What can hang from each mark
Q309: Q397 Q929
Q130: Q128 Q929
Q365: Q397
Q227: Q929
Q397: Q309 Q365
Q157: Q929
Q574: Q128
Q128: Q130 Q574
Q221: Q142 Q929
Q142: Q221
Q929: Q130 Q157 Q309 Q877

In the rows, 128 means zero.
Known rows, with every way that one mark hangs from another
{Q130 Q929}: [ 97  97 140 109 160 111 126 131 121 138 118 155 116 130 154 143 122 128
 130 117 115 124 129 141 126 139 127 148 128 149 133 129 109]
{Q157 {Q929 Q130 Q877}}: [ 84 166 160 133 165 119 161 124 110  73 154 141  83 190 169 127 119 117
 135 137 129 145 160 130 142 125 146  60  91  99 146 119  97]
{Q142 {Q221 Q929}}: [122 160 131 114 151 138 126 163 129 135 114 152  89 111 144 167 107  99
 129 141  76 136 136 129 152 181 130 121 110 120 158 148 148]
{Q221 Q142 {Q929 Q130 Q309 Q877}}: [134 185 139 139 149 122 179 172 163  66 102 145  44 166 149 159  87  60
 121 130 125 129 129 150 129 191  98  88  85  85 186 127 122]
{Q221 Q142 {Q929 Q130 Q157}}: [147 173 145 127 154 122 156 172 159  81 104 174  34 128 137 178  94  55
 124 115 119 138 127 140 146 164 100  85  96  99 179 160 129]
{Q574 {Q128 {Q130 {Q929 Q309 Q877}}}}: [107 101 151 108 171 121 145  70 153  99 103 148 130 159 184 124 107 118
 140 129 109 117 127 140 115  63 126 148 104 107 130 170  72]
{Q130 {Q128 Q574} {Q929 Q157 Q877}}: [ 92  78 193  86 226  95 132  69 123  86 126 195  88 175 184 150 129 116
 110 108 147 121 143 146  68  80 132 119  96  59 139 133  54]
{Q929 {Q130 Q128} Q309 Q877}: [115 151 147 128 162 123 192  96 160  37 120 126 106 214 124 117 118 116
  94 117 163 144 158 164  69 130 118  83  80  33 115  98  89]
{Q365 Q397}: [124 123  98 111 120 132 119 122 163 153 104  90 153 124 112 105 125 137
 149 148 148 132 143 118 115 118 156 153 163 143 126 156 124]
{Q309 Q397 {Q929 Q157 Q877}}: [120 144 148 100 123 124 143 147 110 118 159 157 144 139 135 109 107  97
 127 104 153 143 165 132  84  70 148  58 124 123  96 104  81]
{Q128 {Q130 {Q929 Q877}} Q574}: [ 84  59 184  81 179 117 156  72 145  75 109 165  87 182 211 110 111 111
 138 130 130 116 130 133  95  51  98 131 117 100 169 146  39]
{Q128 {Q130 {Q929 Q157 Q309}} Q574}: [ 78  60 185  73 183 115 159  65 157  75  98 161  76 174 190 106 122 117
 123 128 163 115 128 139  92  55  80 145  84  86 148 151  67]
{Q221 {Q929 Q130}}: [119 133 130 118 112 125 163 139 154  76 114 142  78 137 123 163 110 107
 142 113 106 142 136 150 152 168 132  92 128 124 158 136 130]
{Q142 {Q221 {Q929 Q309 Q877}}}: [114 181 134 121 165 134 134 161 129 117 118 143  81 141 155 156 103  97
 120 145  93 136 144 130 135 192 125 114  89  99 158 132 138]
{Q227 {Q929 Q130 {Q309 Q397}}}: [ 95 137 137 121 129 120 156 148 148 111 105 113 139 157 134 125 100 110
 120 109 160 138 145 159  97 124 102 106  76 107  98  93 127]
{Q142 {Q221 {Q929 Q130 Q309 Q877}}}: [115 182 136 116 160 135 154 161 144  95 115 144  74 154 146 157  99  91
 117 135  93 148 150 139 133 189 120  98  88  88 155 134 131]
{Q157 Q929}: [ 85 142 150 131 153 122 134 122  99 123 143 136 101 144 158 130 134 136
 141 151 132 120 141 123 158 128 146 105  95 128 141 128 138]
{Q142 {Q221 {Q929 Q130 Q157 Q877}}}: [121 188 145 114 177 130 138 162 134  94 127 169  60 145 152 168  99  79
 117 123  88 160 155 128 136 170 125  81  93  87 159 146 115]
{Q130 Q128 {Q929 Q157 Q877}}: [ 95  99 170 112 227  95 123  87 111  99 127 196  99 160 169 159 123 116
 106 105 135 127 152 145  77 107 142 122 105  76 132 127  66]
{Q157 {Q929 Q130}}: [ 90 145 152 123 146 126 162 122 120  91 138 137  92 162 145 132 127 127
 138 139 130 138 149 138 157 124 140  81  92 113 133 131 127]
{Q309 {Q929 Q130}}: [128 117 153 107  86 143 175 141 126  99 136 141 116 124 127 134 107 112
 142  98 104 129 147 151 116 102 137  72 133 118 110 112 117]
{Q574 {Q128 Q130}}: [131 101 143 113 146 132 141  70 154 107 105 142 141 139 164 124 112 119
 147 132 102 119 122 133 128  50 129 142 120 112 126 183  88]
{Q227 {Q929 {Q309 Q397}}}: [ 92 133 134 128 136 117 128 147 128 143 110 112 148 139 148 123 107 120
 125 122 161 120 137 143  99 129 109 130  78 123 104  90 139]
{Q365 {Q397 {Q309 Q929}}}: [108 110 104  85  68 137 132 126 152 169  98  81 159 129 104 104 116 139
 145 121 149 133 170 120 104 104 172 154 186 157 110 150 127]
{Q309 Q929}: [126 114 150 115  93 140 147 139 106 130 141 141 126 106 139 134 115 122
 146 111 106 112 138 136 117 108 144  95 135 133 117 107 128]
{Q397 {Q309 {Q929 Q157 Q877}} Q365}: [109 136 147  88  75 105 124 120 119 144 126 109 144 155 113  95  92 118
 108  85 166 153 189 108  96  93 165 112 180 119  99 153 110]
{Q142 Q221}: [132 158 132 117 159 144 120 157 124 148 120 143 117 118 138 145 114 106
 118 143  89 139 138 125 134 150 123 129 109 113 134 145 140]
{Q397 {Q309 Q929} Q365}: [113 110 136  83  47 116 131 123 128 162 109  92 165 133  97  96  96 130
 117  92 153 142 176 119 112 100 163 134 195 143  94 157 135]
{Q929 Q130 Q157 Q309}: [115 168 142 113 152 121 178 116 169  58 118 128  78 178  98 117 129 113
  88 103 189 159 148 151 100 131  91  93  54  56  94 127 127]
{Q227 {Q929 Q157 Q309 Q877}}: [ 85 173 160 147 183 104 115 139 106 112 137 136  93 170 185 135 105 106
 112 108 165 130 149 120  82 135 109 100  52  80 126  86 105]

Rows
[ 89 116 172 109 158 126 170  93 126  77 130 146  93 168 148 134 133 128
 135 139 135 131 148 149 139 100 141  81  88  86 133 136 119]  {Q157 {Q929 {Q130 {Q128 Q574}}}}
[ 80 135 157 122 159 125 179  96 132  75 120 128  96 176 133 126 136 136
 120 145 157 127 152 157 132 129 132  93  63  77 117 120 141]  {Q157 {Q929 {Q130 Q128} Q309}}
[109 189 135 120 174  96 132 119 146  95 138 119 127 192 120  77 118 107
  84 124 224 159 163 122  72 115 121  96  78  71  96 122  93]  {Q929 Q157 {Q309 {Q397 Q365}} Q877}
[112 127 143  84  54 113 150 125 136 127 117  97 152 165 105  94  86 117
 114  83 151 159 190 124 101  96 164 103 192 121  98 149 107]  {Q397 {Q309 {Q929 Q130 Q877}} Q365}
[111 124 140  90  59 111 130 124 122 149 119  96 158 152 114  94  90 122
 116  92 152 147 184 114 102 100 168 120 193 132 103 148 115]  {Q397 {Q309 {Q929 Q877}} Q365}
[129 198 146 144 180 112 141 167 140  90 115 162  33 151 163 160  97  60
 113 134 146 122 129 126 123 186 100  99  67  83 185 134 125]  {Q221 Q142 {Q929 Q157 Q309 Q877}}
[128 123 168 109 160 122 178  90 153  39 132 151 102 204 145 129 117 105
 115 110 132 148 154 152  80  87 129  66 116  45 137 120  58]  {Q929 {Q130 {Q128 Q574}} Q877}
[ 90 161 153 142 154 115 152 145 129  89 124 121 105 185 171 132  94 105
 120 107 143 136 150 142  89 139 108  89  69  83 125  80 101]  {Q227 {Q929 Q130 Q309 Q877}}
[ 79  50 178  74 167 120 166  68 159  81  92 149  92 173 191 105 120 122
 131 136 149 108 121 145  98  61  84 154  97  99 152 145  71]  {Q128 {Q130 {Q929 Q309}} Q574}
[130 115 173  93 167 121 167  82 164  51 122 168  84 168 113 139 132 106
 102  98 162 154 148 153  89  72 112  79  88  39 110 149  90]  {Q929 {Q130 {Q128 Q574}} Q157}
[125 147 181 106 194 111 167  84 149  27 144 175  71 208 145 134 121  94
  99  96 160 163 164 140  68  73 123  49  85  19 128 133  47]  {Q929 {Q130 {Q128 Q574}} Q157 Q877}
[ 81 150 141 110 138 119 173 119 145  93 122 108 123 175 116  95 125 129
 122 148 179 145 157 150 139 124 132  91  80 106 104 132 140]  {Q157 {Q929 Q130 {Q309 {Q397 Q365}}}}
[104 121 143  88  72 129 140 126 110 144 124 128 122 136 120 130 116 125
 114  82 143 136 172 123 108 101 146 121 146 135 102 126 128]  {Q397 {Q309 {Q929 Q157}}}
[ 88 155 141 138 155 110 128 148 117 127 126 117 138 167 171 120  99 111
 122 121 159 128 147 135  84 130 116 110  76 108 116  78 108]  {Q227 {Q929 {Q309 Q397} Q877}}
[103 148 159 129 158 114 131 143 125 106 126 151  95 147 157 151 100 100
 124  91 138 147 148 134 108 112 110  86  79  95 119 113 109]  {Q227 {Q929 Q130 Q157}}
[ 85 138 179 118 177 118 168  95 116  60 146 152  83 197 171 131 125 119
 132 139 135 137 159 140 125 100 147  61  86  71 146 123  88]  {Q157 {Q929 {Q130 {Q128 Q574}} Q877}}
[124 174 141 108 164 135 138 160 141 106 116 164  67 126 135 172 104  87
 119 126  88 155 147 133 146 170 121  95  94  96 150 156 135]  {Q142 {Q221 {Q929 Q130 Q157}}}
[ 90 153 153 137 165 111 117 137 116 129 121 130 103 141 161 139 112 114
 115 111 166 125 138 129  96 133 103 121  53  95 112  99 136]  {Q227 {Q929 Q157 Q309}}
[130 109 132  89  76 126 142 145 135 150 128 119 194 106  98  87 101 114
 139 116 152 135 154 143 104  74 156  94 169 151  79 134 120]  {Q309 {Q397 Q365} Q929}
[124 110 177 102 116 138 181 114 123  69 143 156 108 159 152 134 107 106
 138  99 109 125 156 152  84  80 145  52 126  75 122 103  77]  {Q309 {Q929 {Q130 {Q128 Q574}} Q877}}
[ 76  63 182  81 179 115 164  68 152  70 103 152  85 193 205 101 115 117
 129 134 149 112 129 140  89  61  89 139  97  89 160 137  50]  {Q128 {Q130 {Q929 Q309 Q877}} Q574}
[ 88  86 160 102 209 102 139  80 133 108 101 173 107 146 138 151 135 132
  95 113 162 115 142 162  79 122 123 153  78  73 108 127 114]  {Q130 Q128 {Q929 Q157 Q309}}
[106 128 112  89  90 130 127 124 145 156 109  92 143 145 116 105 113 131
 138 115 158 141 179 111  94  99 172 138 175 140 113 148 108]  {Q365 {Q397 {Q309 {Q929 Q157 Q877}}}}
[ 96 166 163 145 182 103 102 144  95 121 146 154  96 155 193 148 100  99
 125 104 140 135 150 110  94 119 123  90  80  97 137  98  89]  {Q227 {Q929 Q157 Q877}}
